What can hang from each mark:
Y: Z
U: E V Z
H: E
Z: R U Y
V: R
E: H S
R: U Z
S: E P

Every row comes from one small tree of marks. The marks that hang from a mark follow it in brackets, in alphabetical order. Every link used is in the known rows. Which tree was each row made from?
Known rows:
Z(U(E) Y): [0.570, -1.171, -0.248, -0.267, -0.158, -0.108, -2.936, 2.093, 2.046, 1.741, -0.438, -0.186, -0.032, -0.919, -2.299, 2.338, -2.059, 2.381, 2.799, -0.666, -0.394]
E(S(P)): [2.761, -1.125, -1.448, -4.326, -2.013, -0.690, -1.630, 0.298, 1.360, 1.401, -1.256, -0.849, -0.901, -1.127, 0.523, 2.244, 0.969, 1.650, 3.398, -1.604, 0.581]
S(E P): [1.779, -0.929, -0.578, -4.130, -0.131, -0.841, -1.832, 0.018, 1.199, 1.069, -2.169, 0.341, -0.220, -1.371, 0.138, 3.526, 0.672, 1.807, 3.366, -1.056, -0.024]
H(E(S(P))): [3.376, -0.507, -1.041, -3.461, -3.131, 0.139, -2.024, 1.101, 0.969, 1.573, -1.131, -0.775, -1.431, -1.304, -0.089, 2.058, 0.194, 1.484, 3.786, -1.467, 0.679]
Z(R U(E(H) V) Y): [-0.626, -1.488, -1.595, 1.651, -1.349, -0.071, -3.284, 2.473, 1.305, 2.204, -0.481, -0.450, 0.465, -2.313, -4.495, 3.141, -3.666, 2.794, 4.123, -0.457, -0.237]
Y(Z(R U(E))): [0.639, -2.254, -0.787, 0.004, -0.340, -0.063, -2.043, 1.013, 1.447, 2.058, -1.009, -0.151, 0.710, 0.889, -1.692, 2.643, -2.711, 2.621, 2.369, -0.388, -0.515]
S(P): [2.128, -0.629, -0.963, -3.583, -1.618, -0.706, -1.374, 0.648, 1.121, 1.173, -2.163, 0.003, -0.383, -1.742, -0.675, 2.336, 0.636, 1.662, 3.312, -0.888, 0.511]
Z(U(E V) Y): [-0.432, -1.528, -0.582, -0.341, -0.647, -0.241, -2.987, 2.142, 2.085, 2.066, -0.552, -0.378, 0.312, -1.950, -3.134, 2.262, -2.502, 2.647, 3.442, -0.624, -0.358]
U(E(H S) V(R) Z(Y)): [1.114, 0.357, -1.154, -1.425, -2.756, -0.200, -3.154, 2.769, 0.246, 2.513, 0.582, -2.071, -0.644, -1.307, -2.185, 1.973, -2.368, 2.887, 5.232, -2.604, 0.594]
S(E(H)): [2.571, -0.528, -0.756, -1.937, -0.920, -0.956, -2.364, 1.219, 0.987, 1.428, -1.092, -0.546, -0.565, -1.907, -0.437, 2.510, -0.073, 2.334, 2.740, -1.333, 0.124]
V(R(U(Z(Y)))): [1.858, 1.131, 0.831, -2.298, -0.473, 0.359, -2.184, 2.372, 1.139, 1.327, -0.158, -0.736, -0.526, -0.667, -0.015, 0.612, -1.373, 2.081, 4.843, -1.795, 0.278]
Z(R U(E(H) V)): [-0.052, -1.968, -1.569, 1.000, -1.590, -0.463, -2.507, 1.705, 1.078, 2.216, -0.613, -0.241, 0.342, -2.447, -3.602, 2.760, -3.131, 2.523, 4.029, -0.565, -0.587]
Y(Z): [2.545, -1.203, -0.808, -2.257, -1.242, -0.508, -1.434, 1.167, 1.290, 1.783, -1.541, -0.916, 0.114, 0.149, -0.169, 1.277, -0.518, 2.580, 1.701, -0.937, 0.616]
V(R(Z(Y))): [2.462, 0.350, 1.069, -1.617, -1.371, -0.461, -1.697, 2.142, 1.763, 1.266, -1.000, -0.786, -0.726, -1.567, -0.049, 1.318, -2.256, 1.982, 4.488, -1.444, 1.038]
V(R(Z(U(E(H)) Y))): [1.743, -0.172, 0.462, 0.299, -1.001, -0.358, -2.707, 2.963, 2.159, 1.745, 0.059, -0.270, -0.564, -1.409, -1.399, 2.031, -3.052, 2.379, 5.191, -1.353, 0.187]
V(R(U Z(Y))): [2.006, 0.973, 0.781, -2.202, -0.116, -0.021, -2.053, 1.970, 2.322, 1.272, 0.050, -0.514, -0.535, -1.424, 0.832, 0.921, -2.117, 2.011, 5.470, -1.442, 0.559]
U(E(H S(P)) Z(R Y)): [0.852, -0.010, -2.698, -1.747, -2.347, 0.174, -3.220, 1.159, -0.078, 2.109, -0.096, -1.010, -0.554, -0.356, -1.963, 3.783, -1.891, 2.571, 4.625, -1.945, 0.377]
U(E(H S(P)) V(R) Z): [1.357, -0.071, -1.594, -2.907, -3.125, -0.541, -2.453, 1.786, 0.044, 2.450, -0.021, -1.303, -0.638, -1.436, -1.613, 2.644, -1.030, 2.406, 5.945, -2.588, 0.319]
Z(U(V)): [0.967, -2.205, -0.533, -1.074, -1.481, -0.434, -1.937, 1.691, 1.993, 1.762, -1.292, -0.334, -0.019, -2.304, -1.687, 1.019, -1.221, 2.074, 3.104, -0.584, -0.354]
Z(R U Y): [0.559, -1.587, -0.273, 0.544, -0.764, 0.243, -2.525, 1.903, 1.751, 1.361, -1.320, -0.153, 0.032, -1.139, -2.390, 2.253, -2.724, 2.149, 3.065, -0.329, 0.013]
H(E): [3.064, -0.182, -0.033, -1.681, -2.557, 0.139, -1.867, 1.901, 0.936, 1.511, -1.320, -0.616, -1.141, -1.961, -0.979, 1.144, -0.947, 1.780, 2.722, -0.914, 0.519]

Write each row's tree:
[0.316, -1.102, -1.526, 0.077, -1.334, -0.270, -3.299, 2.095, 2.461, 2.276, 0.156, -0.257, -0.022, -2.306, -2.052, 2.050, -3.291, 2.955, 4.580, -0.786, -0.010] | R(Z(U(E(H) V) Y))
[0.325, -1.863, -1.166, -1.409, -1.004, -0.181, -3.118, 1.140, 2.717, 2.202, 0.382, -0.768, -0.314, -1.431, -0.554, 1.905, -3.135, 2.697, 4.396, -1.176, -0.108] | R(Z(U(E(S) V) Y))
[1.569, 0.449, -0.820, -2.679, -0.010, 0.201, -2.525, 0.910, 2.623, 1.555, 0.221, -0.458, -0.327, -1.462, 1.279, 0.899, -1.798, 2.379, 4.266, -0.945, 0.445] | R(U Z(Y))
[-0.416, 0.447, -1.494, -2.656, -0.293, 0.354, -3.036, 1.204, 1.172, 2.248, 0.448, -0.891, 0.355, -1.360, -1.182, 1.378, -2.165, 2.872, 4.275, -1.281, -0.282] | R(U(E V Z(Y)))
[2.166, -0.370, 0.088, -0.377, -1.374, -0.374, -2.883, 2.597, 2.253, 1.856, 0.663, -0.881, -0.935, -0.956, -0.579, 2.075, -2.700, 2.264, 5.267, -1.880, 0.287] | V(R(Z(U(E(H S)) Y)))
[1.968, -0.565, 1.235, -0.662, -0.847, -0.081, -2.168, 2.585, 2.489, 1.275, -0.723, -0.224, -0.654, -1.199, -0.343, 1.233, -2.693, 1.981, 4.704, -1.185, 0.370] | V(R(Z(U Y)))
[-0.813, -0.068, -1.313, -1.127, -0.020, 0.068, -2.696, 1.040, 1.264, 1.921, -0.179, -0.721, 0.526, -2.146, -2.326, 2.543, -3.090, 2.660, 4.319, -0.641, -0.015] | Z(R(U(E V)) Y)
[0.740, -1.380, -1.889, -0.568, -1.742, -0.251, -3.454, 1.846, 2.618, 2.439, 0.778, -0.951, -0.351, -1.908, -1.101, 2.037, -2.958, 2.830, 4.665, -1.293, 0.096] | R(Z(U(E(H S) V) Y))
[1.336, -0.543, 1.021, -0.491, -0.380, -0.222, -2.352, 2.333, 2.332, 1.546, -0.277, -0.191, -0.426, -0.992, -0.726, 1.919, -3.256, 2.085, 4.776, -1.197, 0.070] | V(R(Z(U(E) Y)))
[1.490, 0.790, -0.157, -3.636, 0.144, -0.129, -2.494, 0.985, 2.316, 1.624, 0.742, -0.594, -0.748, -0.768, 1.047, 2.461, -1.772, 1.930, 6.427, -1.887, 0.329] | V(R(U(E(S(P))) Z(Y)))
[0.201, -2.928, -1.558, -0.685, -0.941, -0.234, -2.244, 0.732, 1.531, 2.597, -0.510, -0.970, 0.641, 0.485, -1.571, 2.578, -2.819, 2.794, 3.120, -0.923, -0.465] | Y(Z(R U(E(S) V)))
[1.704, -1.249, -1.097, -0.479, -1.124, -0.543, -2.514, 1.312, 2.243, 1.995, 0.122, 0.033, -0.450, -1.473, -0.524, 1.739, -2.361, 2.447, 3.805, -0.833, -0.318] | R(Z(U(E(H))))
[0.822, 0.113, -0.785, -1.980, -1.177, 0.109, -2.764, 1.348, 0.352, 1.878, -0.442, -0.824, -0.281, -0.460, -1.458, 1.926, -2.032, 2.752, 2.773, -1.384, 0.076] | U(E Z(Y))
[0.575, 0.589, -2.588, -2.413, -1.288, 0.341, -3.669, 1.485, 1.097, 2.630, 1.591, -1.664, -0.227, -1.367, -0.860, 1.495, -1.552, 3.047, 4.892, -2.052, -0.053] | R(U(E(H S) V Z(Y)))
[1.475, -2.251, -1.778, 0.173, -1.145, -0.204, -2.569, 1.258, 1.384, 2.419, -0.087, -0.897, 0.181, 0.949, -1.499, 2.815, -2.284, 2.745, 2.993, -1.056, -0.315] | Y(Z(R U(E(H S))))
[3.273, -0.487, -2.316, -3.173, -2.892, -0.803, -2.085, 1.147, 1.028, 1.661, -0.759, -0.979, -1.102, -1.754, -0.396, 2.310, 1.187, 1.930, 3.904, -1.850, 0.795] | E(H S(P))
[2.303, -0.491, -1.447, -3.112, -0.947, -0.933, -2.325, 0.892, 1.067, 1.345, -1.743, 0.137, -0.366, -1.883, -0.639, 3.670, 0.781, 1.963, 3.787, -1.273, 0.183] | S(E(H) P)
[0.932, -1.179, -0.168, 0.260, -1.538, -0.863, -2.376, 2.901, 1.476, 2.179, -0.356, -0.492, -0.080, -2.362, -3.088, 2.002, -2.109, 2.274, 4.780, -1.171, -0.434] | Z(U(E(H) V(R)))
[0.933, -0.166, -1.269, -3.265, -1.045, 0.145, -2.169, 0.978, 1.189, 1.962, -0.103, -0.762, 0.091, -1.702, 0.098, 0.239, -0.936, 2.394, 4.249, -1.332, -0.143] | R(U(V Z))
[-0.219, -2.728, -1.212, -0.044, -0.695, -0.261, -2.095, 1.134, 1.431, 2.408, -1.104, -0.374, 0.956, -0.021, -2.413, 2.536, -3.134, 2.838, 3.038, -0.385, -0.519] | Y(Z(R U(E V)))
[-0.227, -1.731, -2.009, 1.017, -1.637, -0.025, -3.542, 2.088, 1.442, 2.313, 0.175, -1.082, -0.012, -1.850, -3.514, 3.153, -3.363, 2.763, 4.374, -1.130, -0.240] | Z(R U(E(H S) V) Y)
[1.602, -0.409, 0.267, -2.256, -2.450, -0.276, -1.455, 2.037, 0.302, 1.779, -1.328, -1.110, -0.428, -1.709, -1.023, 0.650, -1.656, 2.190, 4.352, -1.834, 0.439] | U(V(R) Z)
[-0.312, -1.967, -0.613, 0.565, -1.110, 0.165, -2.516, 2.003, 1.712, 1.707, -1.447, -0.363, 0.411, -2.093, -3.128, 2.199, -3.203, 2.363, 3.666, -0.357, -0.013] | Z(R U(V) Y)
[0.233, -2.511, -0.636, -0.038, -1.402, -0.308, -1.880, 1.358, 1.490, 1.644, -1.568, -0.302, 0.259, -2.156, -2.360, 1.753, -2.574, 2.033, 3.571, -0.351, -0.350] | Z(R U(V))
